What can hang from each mark:
Z: A
W: F Y
G: F
F: A
T: G
X: A M
Y: A
M: X
A: T Y Z

Each row was made from one small tree. The marks that hang from a mark follow it in brackets, in alphabetical order. Every link used is in the known rows. Write each row's tree.
Known rows:
M[X[A[T Y Z]]]: [-1.999  3.663  1.137 -1.055  3.441  0.086 -2.166 -3.888 -1.210  2.228
 -2.288  0.635  2.988  0.040  3.549  3.042  3.114  1.923]
M[X[A[T[G[F]] Y Z]]]: [-2.495  3.736  0.713 -0.594  3.422 -1.353 -3.550 -2.677  0.062  4.805
 -2.023 -1.109  2.997  1.079  3.087  2.773  3.656  3.780]
Z[A[Y]]: [-1.984 -0.958  0.135  1.242  0.096  0.919  0.940 -1.881 -0.503  0.573
  0.260  1.269  1.808 -0.217  1.285  2.794  0.820  1.220]
Z[A[T[G]]]: [-0.694  0.959  1.141  0.308  0.412  0.800 -0.474  0.583  2.221  2.762
 -1.852  0.316  1.258  2.138  2.354  2.192  1.692  2.003]
F[A[T Y Z]]: [-4.686  3.823  1.364 -0.561  2.549 -0.330 -0.788 -2.397  1.684  4.438
 -3.084 -0.076  4.418 -1.622  2.687  2.156  3.111  1.314]
M[X[A]]: [-0.235  0.013  0.549 -1.897  1.129 -0.098  0.706 -0.608 -2.134  0.912
  0.661  2.978  1.230  0.259  2.707  1.372  2.278  1.901]
A[T[G] Y]: [-0.602  3.446  1.659  2.557  1.612 -0.035 -0.859 -2.355  1.240  3.872
 -0.625 -1.718  3.780 -0.260  1.848  1.624  3.908  1.476]
Z[A[T Y]]: [-2.836  1.050  1.170  0.733  1.512  0.883  0.362 -3.294  0.193  0.823
 -1.334  0.484  3.652  0.618  1.879  3.102  1.017  0.903]
W[F[A]]: [-5.052  0.166  1.033 -1.249 -1.405 -4.537  2.626  0.854  0.663  2.762
 -0.467  1.386  3.427 -0.916  2.648  0.540  2.396  1.334]
A[T[G[F]] Y Z]: [-3.147  4.513  0.648  1.882  2.584 -1.771 -3.493 -2.844  3.277  6.516
 -2.940 -4.747  4.294  0.160  2.016  0.585  3.270  3.055]
A[T Y Z]: [-2.785  4.398  1.192  1.118  2.676 -0.171 -1.593 -4.209  1.914  3.397
 -3.201 -2.733  4.505 -1.133  2.545  0.816  2.682  0.942]
W[Y]: [ 1.124  0.121  0.189  2.139  0.767  0.491  2.322 -1.712  1.008  2.002
 -0.991 -0.609  3.489 -2.682  1.570  1.249  2.026  0.087]
X[A[T Y Z] M]: [-2.746  4.395  0.598 -0.557  2.734 -1.525  0.076 -4.451  0.018  1.667
 -3.512 -1.789  3.292  1.565  1.644  1.625  4.217  3.665]
M[X[A[T[G] Z]]]: [-0.024  3.560  1.033 -1.457  2.383  0.056 -2.906 -0.433  0.579  3.912
 -2.760  0.562  0.734  1.381  4.042  2.172  3.672  2.891]
Z[A[T[G[F]] Y]]: [-3.167  1.232  0.583  1.314  1.518 -0.454 -1.220 -1.927  1.517  3.480
 -1.085 -1.267  3.337  1.747  1.367  3.053  1.524  2.857]
X[A[T[G] Y Z] M]: [-1.335  4.810  0.593  0.379  2.232 -1.145 -1.353 -2.764  0.949  3.495
 -3.474 -2.391  2.011  2.147  1.599  2.108  5.309  4.679]
X[A[T[G[F]] Y Z] M]: [-3.127  4.373  0.132 -0.048  2.662 -2.780 -1.543 -3.048  1.317  4.339
 -3.131 -3.581  3.295  2.688  1.137  1.424  4.671  5.624]
Y[A]: [-2.287 -0.979  0.407  0.030 -0.164 -2.134  2.576  0.652  0.550  3.558
  2.213  0.754  2.188  1.523  2.723  0.639  1.656  2.835]
X[A[T Y]]: [-2.643  2.192  0.818  0.024  1.869 -1.235  1.381 -4.220 -1.553  2.239
 -0.615  0.743  3.980  1.168  2.810  1.928  3.401  1.440]

Write each row's tree:
[-5.548  0.814  1.107  0.067 -0.699 -4.314  2.211 -1.182 -0.455  2.582
  0.061  0.901  4.310 -1.628  2.241  1.982  2.869  1.344]
W[F[A[Y]]]
[-3.077  3.984  1.378  0.916  0.827 -3.407 -0.343 -0.393  3.516  5.930
 -5.531 -1.834  4.334 -1.611  4.042  3.369  3.994  1.766]
W[F[A[T[G] Z]] Y]
[-2.983  0.068  0.070 -0.280 -0.136 -2.137  0.075  2.459  2.205  6.044
  0.528 -0.206  2.397  0.225  1.072  0.019  2.792  3.497]
T[G[F[A]]]
[-2.583  0.562  0.506 -0.216  0.775 -0.798 -0.778  0.262  2.555  3.645
 -1.654 -0.751  2.606  2.687  1.835  1.472  1.019  2.936]
Z[A[T[G[F]]]]
[-0.233  4.266  1.041  0.609  1.301 -0.411 -2.588 -0.091  4.252  5.727
 -3.807 -2.783  1.920  0.594  3.151 -0.319  3.513  2.077]
A[T[G] Z]
[-6.741  2.944  0.649 -1.049  2.765 -2.519 -1.019 -2.629  2.021  5.517
 -2.353 -1.735  5.733 -0.848  1.821  0.877  2.012  2.504]
G[F[A[T Y Z]]]
[-2.776  2.963  1.158  2.163  2.070 -1.718 -1.159 -2.802  1.613  5.003
 -0.289 -3.071  5.289  0.450  1.187  0.970  3.240  2.404]
A[T[G[F]] Y]
[-3.121  4.420  1.381  0.555  2.009 -0.056 -2.261 -0.835  2.687  6.073
 -3.053 -0.633  2.950 -0.888  2.562  2.649  4.332  2.234]
F[A[T[G] Y Z]]
[-3.728  2.550  0.578 -0.075  1.568 -3.557 -1.631  0.528  3.785  8.038
 -1.430 -3.149  2.942  3.217  3.670  0.613  2.444  4.855]
Y[A[T[G[F]] Z]]
[-3.002  3.588  0.336 -0.146  2.318 -1.307 -0.682 -4.229 -0.084  3.609
 -2.958 -0.764  3.154  0.959  3.542  1.697  3.508  1.904]
X[A[T Y Z]]
[-6.627  3.812  1.683 -0.538  0.821 -4.345 -0.110 -2.362  1.466  4.092
 -3.519 -1.004  5.158 -1.064  3.612  2.103  3.118  1.504]
W[F[A[T Y Z]]]
[-3.311  0.547  0.842  0.508 -0.379 -3.471  3.217 -0.611  0.711  2.846
 -1.984  0.570  4.645 -2.668  2.769  2.833  2.591  0.570]
W[F[A] Y]
[-3.689  1.453  1.516  1.343  0.677 -4.968  3.047 -2.393  1.265  3.940
 -1.691 -1.587  5.987  0.491  4.345  3.322  2.204  1.594]
W[F Y[A[T]]]
[-2.761  3.203  1.174  2.084  0.585 -4.851  0.038 -0.922  3.328  6.706
 -3.746 -3.353  4.109  0.843  5.032  3.576  3.468  2.995]
W[F Y[A[T[G] Z]]]
[-1.111  1.839  0.180 -0.717  2.191  0.042 -1.568 -2.573 -1.831  1.907
 -0.773  1.179  1.295 -0.747  2.925  2.722  2.962  2.337]
M[X[A[Y Z]]]
[-2.005  3.662  0.481 -2.148  1.961 -1.711  0.579 -2.285  1.125  1.807
 -4.113 -1.288  2.396  2.400  2.157  0.035  3.499  3.843]
X[A[T Z] M]
